Every row comes from one small tree of marks. The marks that hang from a mark follow it in brackets, in alphabetical order. Every link used is in the known rows. Which tree was each row made from?
Known rows
nafe[fofev kezen nuka suve tikem]: [-0.17  0.89  0.96 -2.31 -0.31 -1.65  1.18 -0.83  1.88  1.61 -2.14 -1.19
 -1.01 -0.72  0.50 -0.25 -1.06  1.90  0.87  0.89 -1.19  4.17  1.25]
suve[nafe[fofev kezen] nuka]: [ 0.75 -3.76 -1.38  0.20 -1.06 -1.71  4.47  0.54 -6.31 -4.38  1.14  1.69
  1.15 -2.49  4.39  1.86 -0.05  2.07 -4.08  0.34  1.34 -1.84  1.15]
suve[nafe[fofev kezen tikem] nuka]: [ 0.60 -4.17 -0.88 -0.61 -1.38 -1.49  5.13  0.21 -6.04 -4.31 -1.35  0.55
  1.13 -2.95 -0.37  1.35 -0.08  2.25 -0.14  0.60  1.30  0.15  1.04]
fofev[nafe[tikem[mefomi]]]: [ 2.08  2.36 -2.18  0.65  0.67 -2.00 -2.21 -0.16 -1.01 -1.46  0.57  0.75
  5.33  1.37 -2.05 -1.65 -1.99  3.81  0.44 -0.24  2.09 -0.99  0.59]
suve[nuka[nafe[kezen tikem]]]: [-0.63 -2.89 -0.72 -0.08 -0.81  0.54 -2.06 -0.37 -4.34  3.42  0.01  2.16
 -3.51 -1.60 -1.19  2.20 -0.86  3.20 -0.33  1.89  0.69 -0.88  1.14]
suve[nafe[fofev tikem] nuka]: [ 0.80  0.29 -1.32  0.20 -1.08 -1.62  5.14  0.57 -6.15 -4.73 -0.61  1.53
  1.52 -2.46 -0.85  1.48 -0.62  2.45  1.59  0.28  1.20 -1.28  0.71]
nafe[nuka tikem]: [ 0.74  5.16 -0.36 -0.37  0.75 -1.80 -6.43 -0.26  1.18  1.22  1.26  0.96
 -0.35  0.15 -1.76  2.38 -1.86  2.79  1.89  0.50  1.85 -1.22  0.25]
nafe[suve]: [ 0.61  5.40 -2.23 -0.11  0.87 -1.64 -0.14 -0.19 -0.75 -0.18  3.75  3.09
  0.03  0.91  3.35  2.50 -2.14  2.46 -1.99  0.36 -1.02  0.94  0.67]
nuka[nafe[fofev]]: [-0.10  1.27 -0.11  0.53  1.41  0.30  1.63 -0.37 -0.33  3.56  0.39  3.66
 -2.70  0.46  3.47  1.68 -1.64  3.03 -1.96  1.51  0.89 -4.54  1.50]
suve[nafe]: [ 1.35  3.02 -2.46  1.20  1.11 -1.59 -1.56  0.44 -2.19 -4.29  3.55  3.20
  2.31 -0.38  2.91  3.55 -1.21  2.90 -2.44  0.21  1.69 -2.46  0.47]
nuka[nafe[fofev kezen tikem]]: [-0.87 -3.50  0.85 -0.81  0.53  0.35  1.94 -0.98  0.43  4.13 -2.73  1.24
 -3.40 -0.34 -0.47  0.43 -1.81  3.08  0.05  2.06  0.72 -1.40  1.80]
fofev[nafe]: [ 0.91  2.69 -2.59  0.91  0.73 -2.12 -2.74  0.36 -1.46 -0.14  3.14  2.66
  5.52  1.39  2.59  3.98 -1.66  3.11 -2.89 -0.57  2.33 -2.94  0.36]
kezen[sebi]: [ 0.59  2.94 -2.42  0.86  0.28 -0.36 -3.24  1.68 -2.64 -0.77  2.48  3.45
  0.51  2.57  2.12  2.63 -3.57  4.06 -1.77  0.37 -0.47 -2.96 -0.31]
sebi[kezen]: [ 1.00  5.19 -2.20  1.90  1.52  0.13 -2.78  0.51 -1.07  0.10  4.05  2.88
 -0.32  1.46  2.66  2.42 -2.03  2.66  2.05 -0.06  2.83 -3.24  0.44]
suve[nuka[nafe[kezen[sebi] tikem]]]: [-1.02 -3.41 -0.99  0.05 -2.00  2.11 -2.91  1.19 -5.86  2.49 -1.43  1.82
 -3.40 -0.15 -1.55  2.29 -2.12  4.26  0.38  2.12 -1.95 -0.59  0.62]
nuka[nafe[kezen[sebi] tikem]]: [-1.22 -2.13 -0.48 -0.14 -0.08  1.80 -3.79  0.41 -1.59  3.14 -1.78  1.56
 -2.88  1.28 -1.59  1.93 -2.84  4.13  0.37  2.02 -1.67 -0.67  0.60]
nafe[tikem]: [ 0.82  2.72 -1.36  0.24  0.99 -1.80 -2.12 -0.20 -0.55 -0.08  1.62  2.35
 -0.11  0.74 -1.90  2.43 -2.76  3.23  1.39  0.39  1.85 -1.67  0.48]
nuka[nafe[suve]]: [-0.77  4.85 -1.13  0.39  1.53  0.45 -0.93 -0.45 -0.08  3.41  2.38  3.90
 -2.70  0.53  3.35  2.29 -1.23  3.03 -1.86  1.62 -1.78  0.27  1.23]
fofev[nafe[nuka]]: [ 0.94  4.96 -1.69 -0.03  0.71 -2.05 -6.86 -0.04  0.51  1.27  2.55  1.58
  5.53  0.80  2.46  3.60 -0.63  2.75 -2.55 -0.69  2.53 -2.06  0.27]
fofev[nafe[kezen[sebi] nuka tikem]]: [-0.33  0.08 -1.29 -1.10 -1.09 -0.46 -7.55  1.22 -0.37  0.73 -1.91 -0.88
  5.05  1.70 -1.59  2.74 -2.04  3.20  0.29  0.25 -0.27  1.40 -0.25]
nafe[kezen suve]: [ 0.32  0.81 -1.70 -0.39  0.68 -1.75 -0.40 -0.22 -0.28  0.31  2.87  2.18
 -0.36  0.54  4.32  1.82 -1.99  2.40 -3.71  0.48 -1.17  2.42  1.10]
mefomi[tikem]: [ 0.85  3.50 -1.89  1.05  1.05 -2.44 -1.55  0.70 -1.68  2.87  4.43  3.55
  0.87  1.56  5.35  3.28 -2.91  3.32 -3.32 -0.01  2.18 -3.11 -0.05]

Which tree is each row?
[ 0.30  7.13 -0.62 -1.02  0.34 -1.69 -3.92 -0.49  1.57  0.96  1.02  0.62
 -0.63  0.14 -0.90  1.62 -1.13  2.11  2.26  0.64 -1.06  3.18  0.45]
nafe[nuka suve tikem]
[ 0.28 -1.63 -1.23 -0.84 -1.75 -1.62  5.81  0.04 -4.69 -0.15  1.03  1.41
 -1.05 -1.31  5.02  0.70 -1.47  2.13 -3.64  0.32 -1.50  1.86  1.40]
nafe[fofev kezen suve[nuka]]
[ 0.21  0.44 -0.64 -0.57 -0.23 -0.31 -6.03  1.22 -1.26 -3.92 -1.31 -0.23
  1.93 -0.01 -1.20  2.16 -0.77  3.01  0.54  0.84 -0.78  1.38 -0.36]
suve[nafe[kezen[sebi] nuka tikem]]
[ 0.68  4.54 -0.85 -0.61  0.32 -1.76 -6.46  0.07  0.85  1.00  0.29 -0.06
  4.98  0.43 -1.84  3.25 -0.90  2.57  1.39 -0.25  2.29 -0.60 -0.11]
fofev[nafe[nuka tikem]]
[ 2.16  1.30 -0.75  0.08  1.08 -1.78  2.88 -0.46 -0.59 -1.09 -0.74  0.76
 -0.25  0.58 -1.07 -4.14 -3.17  3.50  1.00  0.50  1.98 -2.35  1.03]
nafe[fofev tikem[mefomi]]
[-0.31 -1.93 -0.75 -1.76 -2.05 -1.37  6.24 -0.23 -4.33 -0.29 -1.38  0.23
 -1.30 -1.83  0.68  0.19 -1.27  2.34  0.21  0.60 -1.68  3.71  1.32]
nafe[fofev kezen suve[nuka] tikem]
[-0.64  0.48 -1.52 -0.97 -0.99 -0.20 -0.64  0.84 -1.76 -0.79 -0.80  0.91
 -0.17  1.55 -0.62  1.40 -3.08  3.29  0.68  0.74 -3.71  4.45  0.02]
nafe[kezen[sebi] suve tikem]
[-0.47 -4.22 -0.31 -0.05 -0.90  0.43  2.67 -0.33 -4.53  3.56  0.08  2.56
 -3.38 -1.30  4.11  1.27 -1.07  3.13 -3.84  1.63  0.64 -3.22  1.54]
suve[nuka[nafe[fofev kezen]]]
[ 0.15  2.92 -0.75 -1.03  0.72 -1.82 -4.32 -0.48  1.45  1.38  2.47  0.51
 -0.58  0.15  4.15  1.68 -0.82  1.77 -3.43  0.65 -1.05  2.84  0.91]
nafe[kezen nuka suve]
[ 0.61 -2.77 -1.01 -0.14  0.49 -1.82  3.38  0.21 -1.78 -3.93  0.60  1.76
  1.67 -0.87  4.32  1.56 -0.92  2.23 -4.18  0.44  1.65 -1.76  1.28]
suve[nafe[fofev kezen]]
[ 0.47  0.02 -2.14 -0.14 -1.34 -1.47  0.67  0.11 -5.11 -0.49  3.48  2.13
 -0.88 -0.75  4.11  2.28 -1.42  2.30 -3.69  0.19 -1.35  2.30  0.85]
nafe[kezen suve[nuka]]
[-0.32 -2.48 -1.16  0.57 -0.66  0.55 -2.57 -0.37 -4.48  3.38  2.05  3.39
 -3.20 -0.93  3.24  2.69 -0.87  3.46 -4.13  1.49  0.82 -2.47  1.18]
suve[nuka[nafe[kezen]]]
[-0.44 -1.18  0.53 -1.58 -0.87 -0.27 -2.16  0.70  0.04  1.16 -3.37 -0.82
 -0.78  0.83 -0.61  0.40 -2.69  2.86  0.87  1.07 -0.67  0.17  0.17]
nafe[fofev kezen[sebi] nuka tikem]
[ 0.37 -3.22 -0.16 -0.96  0.33 -1.73  2.68 -0.49 -0.20  0.74 -1.45  0.58
 -0.69 -0.06 -0.28  0.38 -2.54  2.92  0.12  0.44  1.44 -1.03  1.13]
nafe[fofev kezen tikem]
[ 1.82  3.72 -3.05  0.09 -1.55 -1.69  1.29 -0.23 -5.08 -2.39  0.85  0.63
  4.81 -0.77 -1.23 -2.12 -0.95  3.29  1.11 -0.34 -1.09  3.38  0.29]
fofev[nafe[suve[nuka] tikem[mefomi]]]
[-0.01  0.38 -1.67 -0.32 -0.48 -0.52 -7.79  1.18 -1.04  0.54  0.45  0.45
  5.08  2.02  2.76  3.07 -1.69  3.28 -3.59 -0.02 -0.08 -0.61 -0.23]
fofev[nafe[kezen[sebi] nuka]]
[ 0.18  2.27 -1.26 -0.74 -1.68 -1.28  6.21 -0.12 -4.64 -0.73 -0.53  1.20
 -0.94 -1.47 -0.11  0.54 -1.65  2.56  1.95  0.35 -1.44  2.26  0.90]
nafe[fofev suve[nuka] tikem]
[ 1.62  7.03 -1.23 -0.82  0.50 -2.06 -3.67 -0.58  1.14 -0.75  0.12 -0.81
  5.02  0.57 -1.15 -2.47 -0.54  2.82  1.20  0.11 -0.53  3.72  0.29]
fofev[nafe[nuka suve tikem[mefomi]]]
[ 1.08  3.78 -0.23 -0.03  1.01 -1.99 -0.27  0.16 -0.11 -2.93  0.99  1.39
  1.89 -1.22  3.73  1.74  0.07  2.19 -2.02  0.56  1.78 -2.76  0.75]
suve[nafe[fofev nuka]]
[-1.21 -3.16 -0.09 -0.08 -0.15  1.70  0.82  0.75 -1.48  3.34 -2.08  2.24
 -2.93  1.40  3.77  0.72 -2.82  4.01 -3.10  2.46 -1.70 -2.95  1.23]
nuka[nafe[fofev kezen[sebi]]]
[ 0.26  5.73  0.48 -1.71  0.12 -1.62  1.18 -0.50  1.82  1.05 -1.45 -0.14
 -0.75 -0.55 -0.07  0.03 -1.40  1.72  2.40  0.72 -1.05  2.52  0.85]
nafe[fofev nuka suve tikem]
[ 2.10  4.79 -1.23 -0.08  0.63 -2.17 -6.37 -0.60  1.03 -0.44  0.22 -0.27
  5.10  0.85 -2.12 -1.74 -1.12  3.38  0.87 -0.15  2.26 -0.43  0.34]
fofev[nafe[nuka tikem[mefomi]]]
[ 0.89 -1.71 -1.39 -0.13  0.67 -1.84 -1.10  0.04 -1.60 -4.08  0.71  1.04
  1.70 -1.25 -1.03  2.60 -0.80  2.44 -0.21  0.37  1.43  0.27  0.60]
suve[nafe[kezen tikem]]
[-0.87  2.69 -1.63 -0.98 -1.11 -0.49 -5.30  1.07 -0.47  0.32  0.34 -0.01
  5.16  2.02  3.63  2.48 -1.17  2.70 -3.19  0.15 -3.13  4.25 -0.17]
fofev[nafe[kezen[sebi] nuka suve]]
[-1.12 -1.54  0.71 -1.24  0.44  0.37  4.58 -1.20  0.88  3.82 -3.15  0.67
 -3.36 -0.68  0.53 -0.07 -1.37  2.60  0.21  2.26 -2.40  2.89  1.71]
nuka[nafe[fofev kezen suve tikem]]
[-0.55  2.32 -0.49 -1.60 -0.98 -0.14 -4.83  0.79  0.35  0.44 -1.08 -0.72
 -0.58  0.92 -0.47  1.11 -2.25  3.09  1.09  1.07 -3.71  4.97 -0.07]
nafe[kezen[sebi] nuka suve tikem]
[ 2.01  7.12 -0.76 -0.63  0.85 -1.69 -3.67 -0.95  1.80 -0.69  0.87 -0.17
 -0.57  0.12 -1.03 -3.50 -1.57  2.97  1.71  0.69 -0.97  3.40  0.51]
nafe[nuka suve tikem[mefomi]]
[ 1.93  5.58  0.13 -1.41  0.31 -1.77  1.45 -0.91  1.93 -0.39 -1.42 -0.81
 -0.78 -0.07 -0.21 -4.90 -1.42  2.73  1.97  0.73 -1.12  2.56  0.95]
nafe[fofev nuka suve tikem[mefomi]]
[ 0.29 -1.12  0.80 -1.29  0.50 -1.68 -0.17 -0.12  0.71 -2.78 -2.24 -0.77
  1.26 -1.79 -0.32  0.96  0.26  1.82  0.39  0.70  1.48  0.55  0.67]
suve[nafe[fofev kezen nuka tikem]]
[-0.04 -0.51 -1.59 -0.82 -1.62 -1.39  1.20  0.02 -4.65 -0.60  0.85  0.96
 -1.06 -1.28  0.00  1.61 -1.51  2.58  0.07  0.39 -1.74  4.29  0.79]
nafe[kezen suve[nuka] tikem]
[-0.57 -0.73 -3.28 -0.15 -2.95 -0.11 -0.14  1.69 -7.03 -1.34  0.92  1.37
  4.86  0.83  3.46  2.92 -1.59  3.16 -3.71 -0.21 -3.44  3.60 -0.01]
fofev[nafe[kezen[sebi] suve[nuka]]]
[ 0.48  0.30 -1.06 -0.62  0.48 -2.02 -6.98 -0.02  0.64  1.40  1.92  0.21
  4.84  0.72  3.10  3.25 -0.69  2.23 -4.30 -0.39  2.41 -0.59  0.47]
fofev[nafe[kezen nuka]]
[ 0.18  7.26 -1.70 -0.53  0.15 -1.88 -4.29 -0.01  0.99  0.73  2.43  1.01
  4.97  0.79  3.23  3.14 -0.29  2.19 -2.00 -0.27 -0.39  2.14  0.18]
fofev[nafe[nuka suve]]
